What can hang from each mark
R: E
U: H S
V: R Y
A: R Y
H: R Y
S: U
E: R U Y
Y: E V

Every row comes from one small tree of marks. Brackets hold a mark, then the marks that hang from it, in alphabetical order. Every link used is in the known rows. Which tree was each row made from?
Known rows
(V R (Y E)): [-3.82  1.52  3.61  0.42  4.51  0.09 -0.50  4.74 -2.26 -0.36 -2.95 -1.47
 -2.99 -2.79 -1.44  4.22  0.09  2.38 -3.42  1.65 -1.31  0.11 -2.87]
(R (E (U (H (Y V)) S))): [ 0.42 -0.31 -1.30 -2.03 -0.17 -0.04 -4.06  3.41 -0.43 -0.75  2.20 -0.80
 -0.95  3.36  0.03 -1.60  0.56  1.37 -0.50  4.80  0.31  0.55 -0.18]
(S (U (H R (Y E)))): [-1.10  1.64 -1.34  0.80  3.22  1.27 -1.25  1.72 -1.33  1.44  0.00 -1.07
  1.29  0.33 -2.71 -0.79  0.27  1.02  2.45  0.95 -0.62  0.35  1.51]
(V (R (E U Y))): [-0.35  1.03  0.04 -1.75  1.41 -1.34  0.17  1.49 -0.77  2.28 -0.25 -0.20
 -3.79  0.17  1.98 -1.83 -0.40  0.05 -2.49  7.35 -1.81 -0.06 -3.67]
(S (U (H R Y))): [-0.43  0.80 -2.28  0.37  1.98  0.66 -1.13  1.66  0.19  2.62  0.93 -1.07
  1.69  0.42 -2.15 -1.48 -0.65  0.76  3.06  1.15  0.60  0.01  1.00]
(A Y): [-1.03 -0.27  0.53  0.54 -1.15  1.38  1.15  0.46  1.33 -0.43 -0.82 -1.24
  0.69 -0.18 -2.52  0.72  1.49 -0.48  1.62 -1.11  0.81  0.21 -1.72]
(R E): [ 0.35 -1.07 -0.68 -0.95  0.29 -1.07 -2.44 -0.13 -0.29  1.19  1.73 -0.50
 -2.23  0.93 -0.83 -0.55  1.41 -0.38  0.88  2.13 -0.84  1.18 -1.67]
(U H): [-0.88  0.06 -2.26 -0.18  0.60 -1.09 -1.21  1.76  0.51 -1.00  0.63 -1.01
 -0.41  1.78 -0.05 -2.05  0.00 -0.41  0.49 -1.29  0.19  0.10  2.03]
(S U): [ 1.93  0.40  1.17  0.57 -0.16  0.59 -0.65 -1.05  0.84  3.09  2.04  1.13
  0.67  0.63 -1.46 -0.68 -0.97  0.95  0.89  0.72 -0.15  3.36 -0.19]
(Y (E R (U S)) V): [-0.19  1.81  2.88  1.23 -0.19  2.19 -3.47  2.49 -1.72 -4.11 -1.61  0.99
 -1.88  3.58  0.70 -0.10  0.56  4.00 -4.25  3.80 -5.01  2.62  0.38]
(H R (Y (E U))): [-2.85  2.18 -0.14  0.11  3.71  3.03  0.96  2.19 -3.11 -2.13 -4.39 -1.72
  1.75 -0.81 -1.69  0.41  1.81  0.67  1.64  4.10 -1.42 -5.08  0.05]
(A R): [-1.47  0.47  1.34 -0.88  1.14  1.82  0.52  1.22 -0.09  1.55 -2.67 -0.40
  1.41 -1.95  0.08 -1.32  0.03  0.17 -2.49  0.62 -0.29 -2.48  2.23]
(H Y): [-1.44 -0.40  0.66 -0.74  1.55  0.98 -0.29  1.13 -1.44 -1.66  0.29 -1.72
  1.41 -1.70 -1.71  1.81  0.90 -0.04  1.59  1.62  2.77 -2.82 -0.85]
(A (R (E U)) (Y V)): [-2.83 -1.22  3.90 -1.99 -1.59  3.76 -0.60  2.34  1.47  0.88 -2.74 -0.78
  1.18 -0.14 -1.70 -2.37  0.55  1.39 -2.71  4.50 -1.33 -1.69 -0.87]
(Y (E (U H S)) V): [-1.59  2.07  1.98  0.02  0.91  1.98 -2.36  3.43 -2.58 -3.43 -1.71  1.02
 -0.66  3.03  1.24 -0.47 -0.64  3.56 -4.92  2.59 -3.60  0.99  2.81]
(R (E U)): [ 1.36 -0.59  0.23 -1.51 -0.92  0.16 -1.81  0.37  0.53 -0.34  1.21  0.04
 -1.21  2.95 -0.43 -2.54  0.89 -0.34  0.08  4.44 -1.01  0.99 -1.98]
(E R (U H S) (Y V)): [ 1.89  1.05 -2.28 -0.04 -1.66 -1.40 -3.71  4.31  1.27 -2.48  0.22  0.18
 -3.06  5.25  3.41 -3.91  0.15  3.58 -3.02  6.51 -3.70  2.34  0.20]
(H R (Y (E (U S)) V)): [-3.28  2.20  0.65 -0.12  3.14  3.35 -0.62  3.48 -3.58 -1.13 -4.04 -0.62
  1.51 -1.00  0.00  1.80  0.42  3.30 -1.02  4.86 -1.88 -4.72  0.89]
(Y V): [-1.82 -0.87  2.57 -0.70 -1.08  0.75 -1.27  0.42  0.02 -0.05 -0.37  1.19
  0.01 -0.57  1.43  0.47 -1.89  2.26 -2.33  1.74 -1.24 -0.47  0.20]
(S (U (H R (Y V)))): [-1.25  0.28 -0.91 -0.07  1.37  1.09 -1.78  1.87  0.31  2.69  0.74 -0.53
  1.73  0.10 -1.50 -1.27 -1.42  1.86  1.85  1.95  0.04 -0.33  1.19]
(Y (E R U) V): [-1.50  0.83  4.45  0.78 -0.32  2.50 -2.61  1.30 -1.12 -5.13 -2.43  0.86
 -1.49  3.04  0.07 -1.30  0.44  3.01 -3.48  4.44 -5.38  1.59 -0.27]
(R (E (U S) Y)): [ 2.77  0.81 -2.02 -1.74 -0.05 -1.51 -1.71  1.56 -0.93  1.45  1.37  0.38
 -3.05  2.72  1.56 -1.73  1.47  1.31 -1.19  6.56 -1.93  1.77 -1.78]

Which tree is each row?
[-0.22  1.68  0.38  1.47  1.03  1.05 -2.42  2.05 -1.01 -5.83 -1.57 -1.04
 -1.69  4.60 -1.20 -3.22  2.47  0.39 -0.81  2.05 -4.03  2.17  0.67] -> (Y (E R (U H)))
[ 3.77  1.28 -1.51  1.21 -2.01  0.36 -2.64  2.40  1.60 -2.34  0.43 -0.30
 -1.16  5.20  0.57 -2.24  1.02  1.33 -0.48  2.94 -1.30  3.65 -0.77] -> (E R (U S))
[-2.37  0.53 -1.28  0.73  2.89  0.34 -2.84  2.92 -1.98 -4.85  0.01 -2.89
 -0.78  1.29 -2.39 -0.34  2.52 -0.14  1.49  0.21 -0.07 -0.71  1.14] -> (U (H (Y (E R))))
[ 0.29  1.72 -2.30 -1.48  1.95 -2.20 -0.95  3.24 -1.09  2.58  0.65 -0.72
 -4.11  1.47  2.47 -1.92 -0.27  0.52 -2.94  5.97 -1.20  0.98 -1.87] -> (V (R (E (U H S) Y)))
[-1.72  0.03  2.48  1.45  2.31  0.12 -3.22  3.79 -0.64 -3.52 -1.91 -1.83
 -2.59  0.26 -2.99  2.81  2.38  2.71 -0.43  0.55 -2.49  1.99 -2.29] -> (V (Y (E R)))
[-0.58 -1.25  0.04 -1.87  0.21 -1.67 -2.52  0.32 -1.00  1.68  1.03  0.57
 -3.51 -0.21  1.55 -0.44  0.74  1.70 -1.19  5.86 -2.80  0.36 -2.14] -> (R (E (Y V)))
[-1.17 -0.29  2.06 -2.88  0.21  1.27 -0.98  1.69 -0.03  1.80 -2.26  0.38
 -0.71 -0.43  1.51 -3.43  0.19  1.62 -4.15  7.13 -2.81 -2.10  0.07] -> (A (R (E U (Y V))))
[-1.41  0.74 -2.82 -0.90  2.35 -1.01 -4.08  5.38 -2.15  0.84  2.17 -1.99
 -1.56  0.38  0.67  1.72 -0.32  1.98 -1.52  1.83  2.24 -0.61  1.22] -> (U (H (Y (V (R E)))) S)
[-1.28  0.59  1.84  0.12  1.94  1.44 -2.55  1.49 -1.36 -0.07  1.47 -0.27
  0.84  0.59 -2.34 -0.45 -0.66  2.12  0.32  1.47 -0.20  1.80  1.16] -> (S (U (H (Y E V))))
[-1.72  0.74 -5.42 -0.67  2.56 -0.74 -4.17  5.33 -1.64  1.99  0.36 -2.23
 -0.61  0.68  0.49  0.95  0.82  2.19  0.85  1.79  0.67 -2.41  2.13] -> (U (H (R E) (Y V)) S)
[ 0.97 -0.10  1.65 -0.47 -2.62 -0.22 -1.79  1.54  1.64 -2.85 -1.10  0.87
 -2.32  3.32  2.53 -3.98 -0.17  2.75 -2.18  8.58 -4.47  1.17 -2.52] -> (E R U (Y V))
[-2.52  0.38  3.39  1.43  0.95  1.44 -3.43  0.93 -1.89 -3.88 -1.78  0.39
 -2.27  1.02 -0.32  0.98  1.08  2.69 -2.65  1.95 -5.05  1.80  0.06] -> (Y (E R) V)
[-2.70  2.25 -1.42  0.13  3.87  0.37 -3.06  5.41 -3.92 -1.27  0.17 -1.72
 -1.03 -0.23  0.59  2.77  0.27  2.71 -2.82  0.68  0.85 -0.90  2.39] -> (U (H (Y E (V R))) S)
[-1.06  0.97  2.75 -1.97 -0.59  0.11  1.42  1.84 -0.16  0.21 -2.08  1.76
 -1.72  0.22  4.01 -2.58 -2.65  2.85 -4.95  8.90 -2.77 -1.32 -2.19] -> (E U (Y (V R)))
[-3.67  1.75 -0.84  0.56  4.72  2.10  0.50  1.70 -3.80 -1.00 -3.76 -2.06
  1.03 -2.46 -1.89  2.26  2.29  0.61  2.08  2.19 -1.11 -5.13  0.44] -> (H R (Y E))
[-0.51  0.43  1.14 -1.34  1.93 -1.15 -2.34  5.83  0.45  2.00 -0.17 -1.39
 -3.50  0.03 -0.39  2.00 -0.55  2.58 -3.05  5.00  0.35  1.54 -4.64] -> (V (R (E (U S))) Y)
[-1.32  1.49 -1.96  0.95  2.61  0.27 -4.83  5.04 -2.94 -3.27  0.72 -2.04
 -1.27  1.54 -0.48  1.87  1.77  2.74 -1.07  0.09 -0.17  0.46  2.60] -> (U (H (Y (E R) V)) S)
[-2.36  0.29  4.04  1.14 -1.56  3.37 -1.10  1.44  0.30 -4.57 -2.63 -0.54
 -0.55  2.27 -2.36 -0.38  1.56  1.95 -0.96  2.62 -3.54  1.34 -1.93] -> (A (Y (E R U) V))
[-0.23  0.12  0.96 -2.40  0.75  0.72 -0.33  1.41 -0.45  1.80 -2.06 -0.23
 -0.96 -0.15  0.87 -3.91  1.12  0.55 -2.73  6.41 -2.13 -1.84  0.13] -> (A (R (E U Y)))
[-3.59 -0.70  2.66 -1.87  1.70  0.95 -1.87  2.04 -1.97 -0.01  0.43 -1.23
 -0.62 -2.76 -0.31  2.17 -0.97  1.44 -1.22  4.96  1.59 -2.96 -2.61] -> (H (Y (V (R E))))
[-0.02 -0.69 -1.02 -2.01 -0.03  0.01 -2.67  2.01  0.15 -1.87  1.78 -1.70
 -0.95  3.09 -1.32 -3.09  1.19 -0.58  1.26  4.61  0.54 -0.30 -1.17] -> (R (E (U (H Y))))
[ 0.96  1.13 -3.82 -0.44  0.62  0.10 -1.03  1.80 -0.03  2.99 -1.29 -0.35
 -0.79  2.10  0.74 -1.80  0.95  0.76  1.05  3.68 -2.11 -0.95 -0.21] -> (H (R (E (U S))))
[ 1.29  0.65 -1.55  0.29 -1.14  0.55 -4.38  4.82  1.00 -4.14  0.91 -1.60
 -0.40  5.15  0.25 -2.63  0.68  2.17 -0.31  3.84 -0.01  1.55  0.25] -> (E R (U (H (Y V)) S))
